Known rows, with every step that occurs
B/D/R/Q: [  1   8   4  -9  -1   2   2  10  39   0   7   0   4  -6  -1  -4  -4  -2
   4   0 -17 -18  14  -2  -6  -1  -1  13  -7   1]
Q/K/B: [  1   1   4  -3  -5  -4   2   3 -26  -3   3   1  -2   0 -12  -3  -5  -1
  -5   4   7  -1  -8   3   3   3   4  -1  -2  -3]
H/B/R/E/Q: [  0  -7 -12   6  10   4  -1   3  -9   7  -8   1   8   2  12 -11   6   6
   2  -4   3  12   1  -4  -8  -6   0 -11   1   2]
H/B/D/Q/E: [  0 -16  -6  -5   2   4  -4   2 -43  -8   1   4   1  -9  10 -14  -3   3
   3   4 -15  -7   3  -1  10  -6   3  -9  -5   5]
H/B: [ 0  0 -7  1  3 -4  0 -3 15  5 -8  8 -4  3  9 -9 -6  4 -8 -3 -6  0 -3 -1
 -2 -3 -1 -8  1  0]
D/B/H: [  5   2   1   5  -4  -4  -3  -6  25  -4   3   6  -7   4  -3  16   2  -3
 -16  -1   4   7  -1   4  -6  -1  -5  -1   8  -2]
K/B/D: [ -4   9   8  -6  -1   1   3   1 -48   4   3  -1   3  -6 -15  -9  -2  -1
  12   4  22  -2  -4   2   6   1  -1   4   2   0]
K/B/D/R: [ -4  16   6  -3  -4   2   2   1 -16   6  -1  -8   8 -10  -7  -6  -2  -2
  13   3   3 -11   0  -3  -2   5   2   3   2  -1]
E/Q/B/D: [  0   2   6   4   5  -7   4   6 -73   2   2   7   5 -10   0   5   8   5
  -1   0   7  -8  -1   5   1   2  -7   5  -5   2]
Q/H: [ 1 -2  0  4 -6 -6  2 -5 29  0  1  0 -3  8  0 -3 -2  0 -3  1 -6  0 -8  3
  9  9 -2  4 -3 -5]
Q/E/B: [  0  -7  -2  -2  -6   6  -9 -11 -17  -4   0  -9  -6   1   5  -4   0   2
  -2   1  -7   4   4  -5   9  -1   2  -1   9   2]
B/R: [  1   5   1 -10   2  -1   1   1  -8  -4   5  -6  -2   3   0  -4   5   0
   4  -2  10   7  -4   1  -1  -4  -2   6   0   0]
B/D/R: [  0   8   4  -5  -1   1   0   1   2   3   4  -5   7  -8   5  -7   2   0
   3   0 -11 -15   2  -3   1   0  -1   7  -1   1]
R/H/B/D/Q: [  0   1  -4   6  11  -1   3   0  10   1  -5  20   8  -3   8  13  -4  -6
   1   0 -14 -12   0   3   7  -6   1  -5  -5   5]
B/R/E/Q: [  1  -4  -5   3   8   5  -1   3 -20   1   0  -4  10   0   4 -10   9   1
   4  -4  12   8  -1  -3   0  -5  -1   2   0   1]
K/B: [ -3   9   3   0  -3  -4   2  -3 -19   3  -4  -2  -2  -2 -12  -4  -7  -3
   2   2  16   1  -7   0   1   2  -1   1   1  -3]
Q/B/R/H: [ 2  0  3 -2  4 -5  8 -2 -1 11 -3  1 -6  1  9 23  3 -7 -2 -5 -5  8 -4  3
 -6 -1 -2  2 -5  0]
Q/E: [  1 -12  -3  -7  -7   1  -6  -5 -26  -1   3  -2  -4  -2   6 -20  -7  -1
  -3   1  -7   3  -4  -2  10  -2   1   5  -1  -2]
K/B/D/Q: [ -4   9   6  -2   3  -2   3   6 -46  -9   3   3   5 -12 -19   2   0  -2
   9   4  18 -13  -4   3   8   1   0   1  -4   2]
E/Q/K/B/R: [  3   5   6  -1   2  -2  -1   9 -53 -14   2  -5   7  -2 -15   3   4   0
   8   4  19   5  -7   4  -2   0   3  -3  -3  -3]
K/B/R: [ -2  11   4  -8   0   0   2   0 -26  -2   0 -11  -2   0 -14   0   1  -2
  12   1  24  11  -5   0  -3   0   0   0   2  -2]
R/H: [  1   4  -1   6   2  -3   2  -8  25   7  -5  12   3   4   9   3  -8 -10
  -4  -3  -6  -2  -5   1   8  -2   0   6  -3  -2]
Q/B: [  0  -3   0   1  -3 -10   5  -1 -24   8  -1   3 -11  -2   4   7   2   2
 -13  -3  -4  -2  -5   2  -3   2  -5   2  -3   0]
E/B/D: [ -2   7   7  -3   3   6  -2  -3 -22  -1   6  -1   2   0  -3   7   9   5
   4   2   8  -3   7  -1   8  -1  -2   6  11   5]
E/B: [-1  8  1  3  1  0 -3 -9  9 -3 -2  1 -4  4 -1 10  5  2 -6 -1  2 -2  2 -3
  3  0 -2  2 10  3]
R/K: [  0   0   3  -1   1  -9   3   1 -20   3   8   5  -1  -3  -3   4  -2  -4
 -10  -6  15  -6 -11   4   2  -1  -1   6  -4  -2]
D/B/R/E: [ 3 -4 -3 -5  4  8  0  3 -7  7  8 -6  1  4 -6  2 11 -1  0 -1  9 17  5 -3
 -4 -6 -3  2  8  5]
H/B/D/Q: [ -1   0  -4  -1   8  -2   1   5 -20  -8   0  13   3  -6   3   2   1   4
  -1   0  -5 -14   0   1   5  -5  -2  -8  -4   6]
Q/H/B/R/E: [  0 -15 -13   1   1   5   4   0  41  13  -4  -5  -2  14  14  -7   5   5
   2  -1 -10  18  -4  -1  -6   2   2 -11   0  -1]

Rows
[  1 -10  -3   8  -6   2 -10 -11  19 -20  -2  -2  -9  -2   9  16   4  -1
 -10   0 -12  -1  -2  -2   2  -1   5  -8   7   0]
D/Q/E/B/H
[ -2  -2  -2  11   1   4   3   1 -11   4  -6 -14  11   5  -8  -5   5  -1
  16   2  16  13  -7   1  -1   7   2  -5  -1  -5]
K/B/R/E/Q/H
[ -3   2  -2   5   4   6   1   3 -38   5  -5  -9  10  -2 -10  -7   5  -2
  12  -1  27  12  -3  -3  -4  -1   1  -3   2   0]
K/B/R/E/Q
[  0   4   9   1   2  -2  -1  10 -77  -8   5   5  13  -8 -16  -6   3   0
   7   7  17  -6  -3   6   7   2   1   1  -3  -2]
E/Q/K/B/D
[ -2  13   5  -2   3   2   4  -4  -2   5  -5  -3   3   2  -6   9  -5 -11
  13   0  12  10  -6   1  -2   0   2   0  -1  -3]
K/B/R/H
[  1 -10  -2   3 -10   5 -10 -15  17  -7  -2  -5 -12   3  13   4   1   2
  -9   0  -7  12  -1  -2  -1   2   5  -4  12  -3]
Q/E/B/H
[ -3   0   5 -11 -10   8  -1   8  -1   3   4 -12   2 -11  -8 -17 -14  -5
  15   6 -13 -10  15  -4  -6   2   6   6  -6  -1]
K/B/D/R/Q/E
[  2  -1   2  -1  -6  -6   3   4  70  -2   3   4  -6  10  -5   2  -8  -2
  -5   1 -13  -5   3   4   1   6  -2   8 -10  -4]
R/Q/H
[  0  -7   1  -6  -6   6  -7  -2  25  -6   3  -3  -7   2   1   1  -7   0
  -3   2 -14   0  17  -4   0  -3   3   3   3   3]
R/Q/E/B
[  2   1  -3 -13   6   0   3   9  49  -2  -1   3  -8   7   2   2  -6   2
   1  -2  -4   6  10   0 -16  -6   0  -4  -5   2]
H/B/R/Q
[  2 -10   0  -1 -10   5  -8  -6  59  -9   0   0 -14   5   8   7  -6   0
  -9  -1 -14   7  13  -1  -9  -1   4   1   5  -2]
R/Q/E/B/H
[ -3   8   6   1  -1  -8   5   0 -38   7   2   1  -1  -5 -16   4  -7  -6
  -1  -3  27  -3 -13   3  -2   2   1   0  -2  -4]
R/K/B
[ -1  -1  -4   9   4   6  -2   5 -13   9  -1  -2  21 -10   9 -14   7   0
   6  -2  -9 -13   4  -7   1   0   0   6  -1   2]
B/D/R/E/Q
[  5   7   6 -13   2   2   1  10  25  -7  13   0  -4   4 -20  12   1  -4
  -1   1   6   5  16   3 -11  -7  -6   7  -1   5]
D/B/R/Q
[  0 -13 -14  20   4  -1   0  -2  30  11 -12   7   9   9  14 -12  -1   6
  -5  -1 -13   3  -4  -1   1   5   1 -13  -1  -3]
R/E/Q/H/B
[  3  -1   1   4  -8 -10   5   3  85   5  -5   0 -15  -2  12  24  -4  -2
 -19  -7 -29  -9   6   1 -28   6   0   0  -8  -5]
D/R/Q/B/H
[  1  -3  -1   9  -2  -8   1  -1  34 -14   1   2   0   3  -3   7   0  -2
  -8   0 -11 -12  -9   4  13   5  -1  -1  -9  -2]
D/Q/H
[  0  10   4  -5   4   5  -3  -5   1  -8   2 -11  -4   5  -2  12  12   3
   3  -1  11   7   4  -3  -2  -3  -1   1   9   4]
E/B/R
[  0 -10  -5 -12  -5   6  -3   8  30   5   1  -3   0  -6  14 -19 -12   2
   4   3 -35  -8  19  -5 -10  -3   5  -2  -6   2]
H/B/D/R/Q/E
[ -1  -1  -3  -5   4   1   1   1 -18   6  -1   9   2  -1   5 -10  -1   6
   2   0   0  -2   1   0   2  -3  -2  -3   2   2]
H/B/D
[ -2  -7   4  -8  -6  10  -8  -6 -48  -4   7  -9   0  -3   3  -7   4   4
   7   5  -2   4   8  -3  12  -2   2   4   9   4]
Q/E/B/D
[  2   0  -7  16   2  -9  -1  -4  28  -2 -12   8   5   8   9  -3  -4   5
  -4   2 -10  -1  -5   4   2   6  -3 -12  -3  -5]
E/Q/H/B
[-3 -3 -5  7  1  8 -2 -7 21  9 -3 -3  1  5  5  2  9  4 -5 -4  1  4  4 -7
  2 -1  0  1 12  5]
R/E/B
[  1  -4   3  -5  -1 -10   7   8  19   6   1   6 -14  -1  -3  11  -6   0
 -13  -3  -8  -6   7   3 -11   1  -4   6 -10   1]
R/Q/B
[ -1   6   2   5  -7  -4   0  -7  20   0  -7   2  -9   2  -5   5  -6  -3
  -4  -1  17   7 -11   2  -8   4   1  -5   5  -8]
K/B/H
[ -1   2   6   7   1   1   0  -1  10 -15   7  -1   4   2  -6  20  12   3
   3   5  -7 -12   1   3  14   6  -1  -1   2   5]
E/B/D/Q/H
[  2  -3  -5  -2   1  -2   3  -2  38   0  -3  -3  -5  13  10  -1   2   5
   4   1  -8  11  -5   3  -5   4   1 -10  -2  -3]
Q/H/B/R
[  0  -5  -7  12   5   0  -2   1 -13   6  -5   6  10  -1   5 -11   3  -1
  -5  -4   6   0  -3  -4   7  -3  -2   3   0   0]
R/E/Q
